Known rows, with every step that occurs
ziru/sadoris/zelir: [  7.8  35.6  -5.3   9.1  27.5  -6.3  26.3  27.9 -11.2 -10.7  -2.8  -2.8
  15.9  14.5   0.3  -0.9  12.7  14.1   6.4]
zelir/boli/ziru/sadoris: [  3.3  -8.9  -0.5  -4.5   5.7  27.1  11.5 -25.2 -17.1 -38.5 -36.3 -18.1
  -5.1 -19.0 -24.2 -32.7  18.1  -1.4  -0.9]
zelir/boli/bonif/sadoris/zotu: [  4.0 -23.4  -1.6  -2.3 -32.6   6.3 -16.9 -46.3   3.7  -4.7  19.2 -16.6
  -6.9  -6.4  23.1  -1.7 -39.4 -15.9  30.8]
boli/ziru/sadoris: [  4.5  12.9 -10.9  10.0  15.1  28.1   5.4  -7.3   1.2 -20.3 -36.9 -15.4
  24.3 -19.2 -30.0 -20.7  25.5  -6.1  11.6]
ziru/boli: [ -1.0  -3.9  22.4 -22.8  18.1   0.3  14.6  12.6  -3.2 -19.8  23.8  11.3
  -2.8 -18.4  17.1 -12.7  29.5 -12.1 -20.5]
zotu/boli: [-4.4  3.9 29.4 13.4  3.4  7.8 -3.2 23.1 -9.7 -0.7 22.2 12.8  2.0 -1.4
 -2.3  6.6  9.1  5.1 -5.9]
boli/ziru: [ 10.9  -2.0  -3.9  -7.7  16.7  21.1  -3.0  -1.2   0.5   2.9 -46.8   1.0
   3.2 -19.7  -8.9  -8.0  38.1   1.0 -13.0]
boli/ziru/sadoris/zelir: [  3.2  17.6 -20.8  -3.3  23.5   2.4  17.8  14.9  -2.3 -10.1 -50.8  -8.7
   4.5   6.4 -24.6  -9.0  22.3  12.2 -10.2]
sadoris/rumil/boli/bonif: [ 12.0   4.4  -3.1 -12.3   7.4 -30.2  -4.2  10.9   8.1  10.9   9.2  24.9
 -14.6  22.4   9.8  21.3  -5.5  11.2 -21.5]
ziru/sadoris/zelir/boli/bonif: [  3.0   6.9  -3.5 -11.9  10.7 -27.7  16.3  -1.8 -13.7 -41.5 -14.6  -9.3
  -9.0  -5.1   3.0  -7.6 -14.2   7.5  -7.1]
sadoris/zelir: [  9.4  21.8   5.7 -13.4  28.7 -15.1  18.3  34.9 -11.3  12.2 -13.1  15.6
  -3.4  13.5  22.6  11.0  24.2  17.3 -18.5]
boli/zelir: [-18.1   6.6  -6.8   2.0   0.0  -2.4  18.8  14.9  -8.1  -1.5 -15.9  -4.3
  -0.4 -23.5  10.1 -10.9  26.7 -11.7  -0.7]
boli/bonif/sadoris: [ -3.4  -3.0  -1.8   3.3  -0.1 -15.0 -14.6 -23.5  13.1  11.7  12.2 -12.2
  43.0 -37.7  12.8   6.5 -14.9  -7.9  30.4]
sadoris/rumil: [ 18.7  14.9   1.8   3.1   3.9 -14.1  -2.4  26.4  -1.8  16.6   6.8  18.7
 -12.8  30.4  12.6   5.2  11.1   7.4  -7.7]
zotu/boli/bonif/sadoris: [-16.5 -18.3  12.2  13.8 -18.1 -14.7 -26.6 -10.7  11.6   8.8  31.9  -7.1
  32.1 -29.1  -6.8  13.3 -34.2  -5.9  18.4]
ziru/sadoris/rumil: [11.7 32.5 -6.5 24.2  4.0 -5.6  6.9 15.7  1.7 -4.3 12.2 -0.3  6.6 30.0
 -6.8 -6.6  1.9  0.9 18.4]
rumil/boli/ziru: [  8.2  -4.2  -1.2 -18.4  24.9  24.7   9.4  -6.0  -4.7   5.3 -31.6  14.3
  -3.0  -9.2  -8.6   3.6  39.0  11.6 -28.3]
sadoris/zelir/boli/ziru: [ 10.2 -19.1  -1.1 -41.0  16.8  -3.7  14.7   7.0 -19.8  -6.9 -59.4   9.4
 -42.6   6.0   1.0 -12.1  22.5  22.4 -48.9]
sadoris/rumil/boli: [ 14.9  15.0   5.9  -7.7  14.5 -11.4  11.7  22.0  -7.1  22.0  20.5  28.7
 -20.6  38.9  14.7  15.8  13.6  18.5 -23.6]

Rows
[-18.2  21.2 -22.4  11.7  -4.0 -18.7  31.4  15.9  -5.6  -4.0   8.1   2.1
 -17.2  27.2 -12.2  -8.9   1.0  -3.0  -4.9]  ziru/sadoris/rumil/boli/zelir
[  8.3  16.0 -20.4  20.9  -7.9  47.4  -4.6 -11.7   7.8 -15.1 -31.8 -19.2
   2.3  15.3 -24.7 -16.6   8.4 -17.4  27.4]  boli/ziru/sadoris/zotu
[  9.1  -8.9   7.7 -35.6  13.0 -33.2   7.1   4.5 -15.4 -20.4 -19.3   9.7
 -25.9  -5.2  20.4   2.1  -4.3  15.4 -31.8]  sadoris/zelir/boli/bonif
[  6.9   6.7   6.8 -10.0  21.7  -5.7   2.8  -5.7  -3.1  -4.7   8.2  11.6
  13.7 -16.8  12.2  16.0  11.1   6.9 -10.4]  rumil/boli/bonif
[ -2.9  -7.1  -2.7  -7.5   6.5 -11.8   0.1 -31.5   8.8  11.6  26.6   0.3
  34.8 -26.7  15.6  15.4 -14.4   6.4  13.1]  rumil/boli/bonif/sadoris
[ -9.6 -27.7  -3.1  16.3 -34.2  35.0 -27.8 -15.0  18.4  25.3   1.4 -13.3
  -5.3  11.6 -21.3   3.4 -23.0  -8.6  17.3]  bonif/sadoris/zotu/boli/ziru
[-33.3  -5.4  12.0  12.6 -16.1  -1.7   7.1  26.0  -8.2  -2.4   2.8   0.0
 -12.1 -16.1 -10.1  -6.4   9.9  -8.4 -11.6]  zotu/boli/zelir
[  4.6   4.5  -2.0  -1.1   0.4 -18.7   6.2  -2.3   4.8  40.4  39.1  17.0
   3.8  30.4  14.8  16.6 -10.3  18.4   2.3]  bonif/sadoris/rumil/boli
[-15.7 -16.7   5.4  -1.9  -8.1 -38.3 -16.6   9.4  10.5  17.4  17.7   2.4
  10.8  -5.2  -0.8  22.4 -40.4  11.8  -2.6]  zotu/boli/bonif/sadoris/zelir
[  4.0  -1.7 -10.4  11.6 -21.9   8.7 -23.6 -29.2  21.2  15.4  19.7 -13.7
  19.4  -5.2  17.5  10.4 -31.9 -19.8  43.6]  boli/bonif/sadoris/zotu
[ -8.0  -2.4   2.8  22.4  -2.0  27.2  -4.6   5.1   1.4 -20.5 -17.4 -12.7
  13.0  -9.2 -49.0 -14.8   9.8  -5.4   2.1]  zotu/boli/ziru/sadoris
[ -7.2  -7.3  11.0  28.5 -30.6  21.3 -20.8  -4.1   7.8  25.9  46.3  -7.8
   8.4  18.7   2.7  13.2 -33.3  -7.1  32.8]  bonif/sadoris/zotu/boli
[ -1.4  -4.6  10.9  15.5 -25.0  10.9 -29.2   5.9   9.0  -4.6  18.7  -0.2
 -11.6  15.3  -2.9  18.7 -23.3 -15.5   8.0]  sadoris/zotu/boli/bonif
[  4.5 -25.3  -3.7 -12.3 -25.7 -37.1 -17.1 -26.5   3.9   6.9  18.6   0.1
 -12.8  -2.4  16.4  -5.4 -37.8   0.5   4.9]  zelir/boli/bonif/sadoris/rumil
[  3.4  10.0  -3.1  16.8 -16.7  23.1  -6.2 -16.6   8.3  27.3  27.0 -11.8
  15.7  11.3  22.1   8.1 -13.7 -12.3  43.0]  bonif/sadoris/zotu
[  0.6  -2.2  -9.3   3.6 -11.3   8.3 -10.4 -33.8  16.8  18.1  31.0  -2.5
  10.9   6.1  18.7  20.9 -30.8  -8.8  26.4]  rumil/boli/bonif/sadoris/zotu
[ 11.0 -23.6   9.7 -23.6   7.2  20.9   3.8 -15.7 -18.0 -17.9 -44.5   0.4
 -22.9 -21.3  -4.9 -23.4  28.9   3.2 -25.4]  zelir/boli/ziru
[ -2.5  -5.2  -9.4  19.2 -16.1   2.2 -14.1  22.2   9.5  -4.3 -11.6  -0.3
 -15.2  27.5 -52.8  -9.6 -11.3   2.6 -11.1]  zotu/boli/ziru/sadoris/rumil
[-30.8 -15.8   4.1 -22.7   2.7 -10.6  27.3  16.6  -2.2 -23.6   6.1  -0.5
 -17.5 -33.2  14.3 -23.0  28.3 -26.0 -25.5]  ziru/boli/zelir
